Each row comes from the steps of one path. Every step used is in the known rows, and no mark comes twice. Write the path behind each row, first mark first.
In the rows, zero is written as 128.
Known rows:
reda, timen, refup: 113 138 127 131 114 116 156 123 113 126 130  89 132 147 119 137 103 141 114 140  74 157 140 181
geno, gesaz, reda, timen: 102 116 123 127 122 123 125 116 129 118 114 101  92 151  92 138  86 122 142 143  87 163 157 189
zuvu, reda, pirepe: 132  68 111 106 167 118 166 173 119 122 185 109 147 124 133 138 123 143 140 147  95 217 165 146
gesaz, reda, timen, refup, gugo, geno: 128 135 140 116  94 129 176 108 142 135  68 118 165 150  84  98  85 141 123 157  81 171 129 217
refup, gugo, reda, pirepe: 136  62 128 145 162 125 163 165 137 111 133 132 152 128 140 120 121 131 121 156  58 209 139 150
timen, refup, gugo, geno, gesaz, reda: 104 128 143 125 102 148 161 126 143 121  96 130 157 138  72 110  96 144 110 193  90 177 122 187
zuvu, reda, pipon: 154  60 124 139 148 124 139 177 128 126 176  96 146 134 112 147 107 124 123 148 108 221 131 147
reda, gesaz, geno, zuvu: 171 107 111 116 166 148 134 131 119  80 153 113 106 112 105 152 107 108 140 148 103 168 144 147
geno, gesaz, reda: 111 104 121 135 135 125 126 132 125 121 147 117 101 146 103 149 101 131 126 168 108 175 156 169
refup, gugo, geno, zuvu: 139 123 132 156 151 150 139 175 126 119 115 139 144 150  76 110 122 119 110 169 128 182 153 164
feseb, gugo, geno, gesaz: 110  88 110 151 132 132 105 174 128 134 127 111 138 148  71 155 107 145 100 208 127 183 163 155
timen, refup, gugo, reda: 134 121 143 162 136 128 177 138 135 126 133 124 155 133 138 125 113 132  90 150  59 190  87 156
refup, gugo: 128 110 128 168 138 133 138 169 122 116 146 143 134 157 118 136 112 151 102 168  98 182 136 160
zuvu, reda: 136 101 118 145 160 117 156 170 118 135 190 108 137 141 129 151 121 142 121 138 118 201 139 147
gugo, reda: 139  86 124 170 168 104 149 158 121 140 160 102 136 142 145 149 134 126 112 140  99 185 140 147
sorap, reda: 130  83 117 145 168 113 130 168 108 145 159  83 135 123 132 152 122 121 103 159 110 183 146 152
refup, gugo, geno: 125  98 130 169 135 132 144 182 129 129 121 133 173 156  92 120 127 157 105 185 119 179 154 169
timen, refup, gugo, geno: 119 123 137 148 113 137 167 158 128 128 117 127 186 145  95 115 119 159  94 187  97 175 129 174
geno, zuvu: 141 127 119 143 166 131 130 158 107 118 160 117  99 148 112 144 120 110 115 146 124 177 162 150
gesaz, geno, zuvu, reda, pirepe: 162  67 108  72 196 148 170 162 122  93 191 104 134  92 118 149 112 111 147 166  92 210 146 128
timen, feseb, gugo, geno: 144  90 102 140 122 132 126 178 125 163 149  93 161 134  81 151  84 146 106 186 147 184 138 166
refup, gugo, geno, zuvu, reda, bufize: 170 103 143 156 141 148 161 205 139 110 158 113 152 139  90 108 122 106 108 145 109 186 143 142
timen, feseb, gugo, reda, pirepe: 156  53  99 116 150 125 145 160 133 146 159  92 140 106 128 151  80 122 121 158  85 215 121 147
reda, gesaz: 141 104 112 151 137 118 130 142 117 108 147 118 117 146 119 141 118 140 132 131 105 174 165 166
gugo, reda, pirepe: 135  52 117 134 175 105 160 161 121 125 154 101 145 125 149 138 137 128 130 148  77 201 166 146
feseb, gugo, geno, zuvu, reda, timen: 160 123 113 112 152 134 139 156 131 142 117 102 127 143  68 129  86 100 127 133 126 208 143 173

Write each row's path:
139 175 141 115 133 156 177 127 132 108 125 122 118 133  92 105  77 102 118 109  63 198  84 174 -> geno, zuvu, reda, timen, refup, gugo
 90  89 123 164 140 131 122 180 121 126 138 100 149 143  76 140 137 148 116 189 125 164 177 156 -> gugo, geno, gesaz
183  92 119 130 186 141 149 127 131  89 146 102 113  99 121 147 115  86 139 125  85 180 121 139 -> gugo, reda, gesaz, geno, zuvu
166 104 117 108 190 147 160 161 120 107 196 103 123 108 114 162 109 108 128 155 115 197 118 128 -> gesaz, geno, zuvu, reda
169 112 110 119 167 136 143 172 127 146 150 117 136 139  80 141 101 108 112 159 148 220 142 152 -> feseb, gugo, geno, zuvu, reda
151  94 114 153 146 104 130 135 132 146 116  99 117 150 127 153  89 114 111 134  79 194 128 168 -> feseb, gugo, reda, timen
150 125 139 157 126 133 173 115 141 104 113 131 145 125 128 112 105 126 110 120  46 191  88 168 -> timen, refup, gugo, reda, gesaz
157  82 109 130 150 131 137 140 122  90 160 106 134 118 120 162 113 144 136 164  95 165 146 153 -> reda, gesaz, geno
146 121 122 132 126 109 154 111 131 143 113  91 129 138 130 147  80 118  99 137  60 190 104 173 -> feseb, gugo, reda, timen, refup
120 101 113 118 111 125 115 124 140 139  78 104 120 153  60 138  72 126 130 179 111 179 163 198 -> feseb, gugo, geno, gesaz, reda, timen
172 105 129 143 155 129 151 187 119 111 203  93 109 137 126 142 121  98 114 122 107 179 152 129 -> geno, zuvu, reda, bufize
 94 129 133 110  98 128 155 106 134 131  84  84 143 139  68 117  94 130 134 162  87 155 151 204 -> gugo, geno, gesaz, reda, timen, refup
166  81 110 117 162 134 159 148 130  97 183 106 143 105 120 159 108 138 145 141  96 192 120 144 -> zuvu, reda, gesaz, geno
115 120 127 118 133 117 151 128 111 142 122  60 140 117 122 137  99 113 107 137  66 167 123 179 -> sorap, reda, timen, refup
 97 107 120 125 104 142 134 136 137 143 105  71 137 126  50 119  75 123 152 148 115 155 142 199 -> gugo, geno, gesaz, reda, timen, feseb
107  92 123 135 133 125 133 147 130 134 123 107 139 144  78 134 119 137 131 183 130 171 174 178 -> gugo, geno, gesaz, reda
130 108 138 176 144 123 152 145 139 123 105 116 135 149 122 120 104 121 118 121  58 183 113 171 -> refup, gugo, reda, timen
165 131 116 126 166 140 148 142 121 102 165 122  97 128 103 128 108  97 144  93 113 203 137 154 -> geno, zuvu, reda, gesaz
143 150 141 121 143 158 186 157 132 124 134 128 164 128  79 101 109 117 108 150 106 206 101 162 -> timen, refup, gugo, geno, zuvu, reda
123 135 136 147 118 136 161 142 122 115 141 135 146 147 122 130 104 154  92 173  77 179 111 166 -> timen, refup, gugo
 98 151 142 119  92 147 152  96 141 105  88 126 112 144  83 114  64 128 121 153  47 168 103 199 -> geno, gesaz, reda, timen, refup, gugo
126 112 119 137 147 115 154 155 121 132 158  94 129 146 117 139 105 132 136 113  96 189 140 168 -> zuvu, reda, timen
113 148 138 141 104 134 159 127 127 112 108 120 139 151 109 119  87 144 106 147  55 167 112 187 -> reda, timen, refup, gugo
127 100 121 160 139 122 150 148 129 149 142  67 133 121 116 135  92 113 133 103  84 169 108 169 -> gugo, reda, timen, feseb
148 114 102 122 124 133 139 153 131 152 163  85 124 127  96 151  47 126 127 124 104 203  96 169 -> zuvu, reda, timen, feseb, gugo
 76 138 144 150  95 153 148 141 138 110  79 108 160 141  57 104 100 145 110 175  64 157 125 187 -> reda, timen, refup, gugo, geno, gesaz
183 102 131 143 175 159 152 131 145  76 126 133 119 102 109 128 101  89 130 134  66 190  92 144 -> refup, gugo, reda, gesaz, geno, zuvu
147 117 123 130 174 135 158 177 120 138 160 106 146 134  86 125 132 109 127 138 145 200 155 152 -> gugo, geno, zuvu, reda
189  63 105 132 161 122 136 128 141 109 141 108 132 109 131 173  90 120 120 161  78 196 109 144 -> feseb, gugo, reda, gesaz, geno
149 127 104 119 126 148 120 153 126 148 109  82 124 134  52 129  63 101 123 146 133 176 136 182 -> reda, timen, feseb, gugo, geno, zuvu
187  81 126 122 165 141 159 183 125  92 215  80 124 109 128 163 114 101 118 155  96 171 133 114 -> gesaz, geno, zuvu, reda, bufize
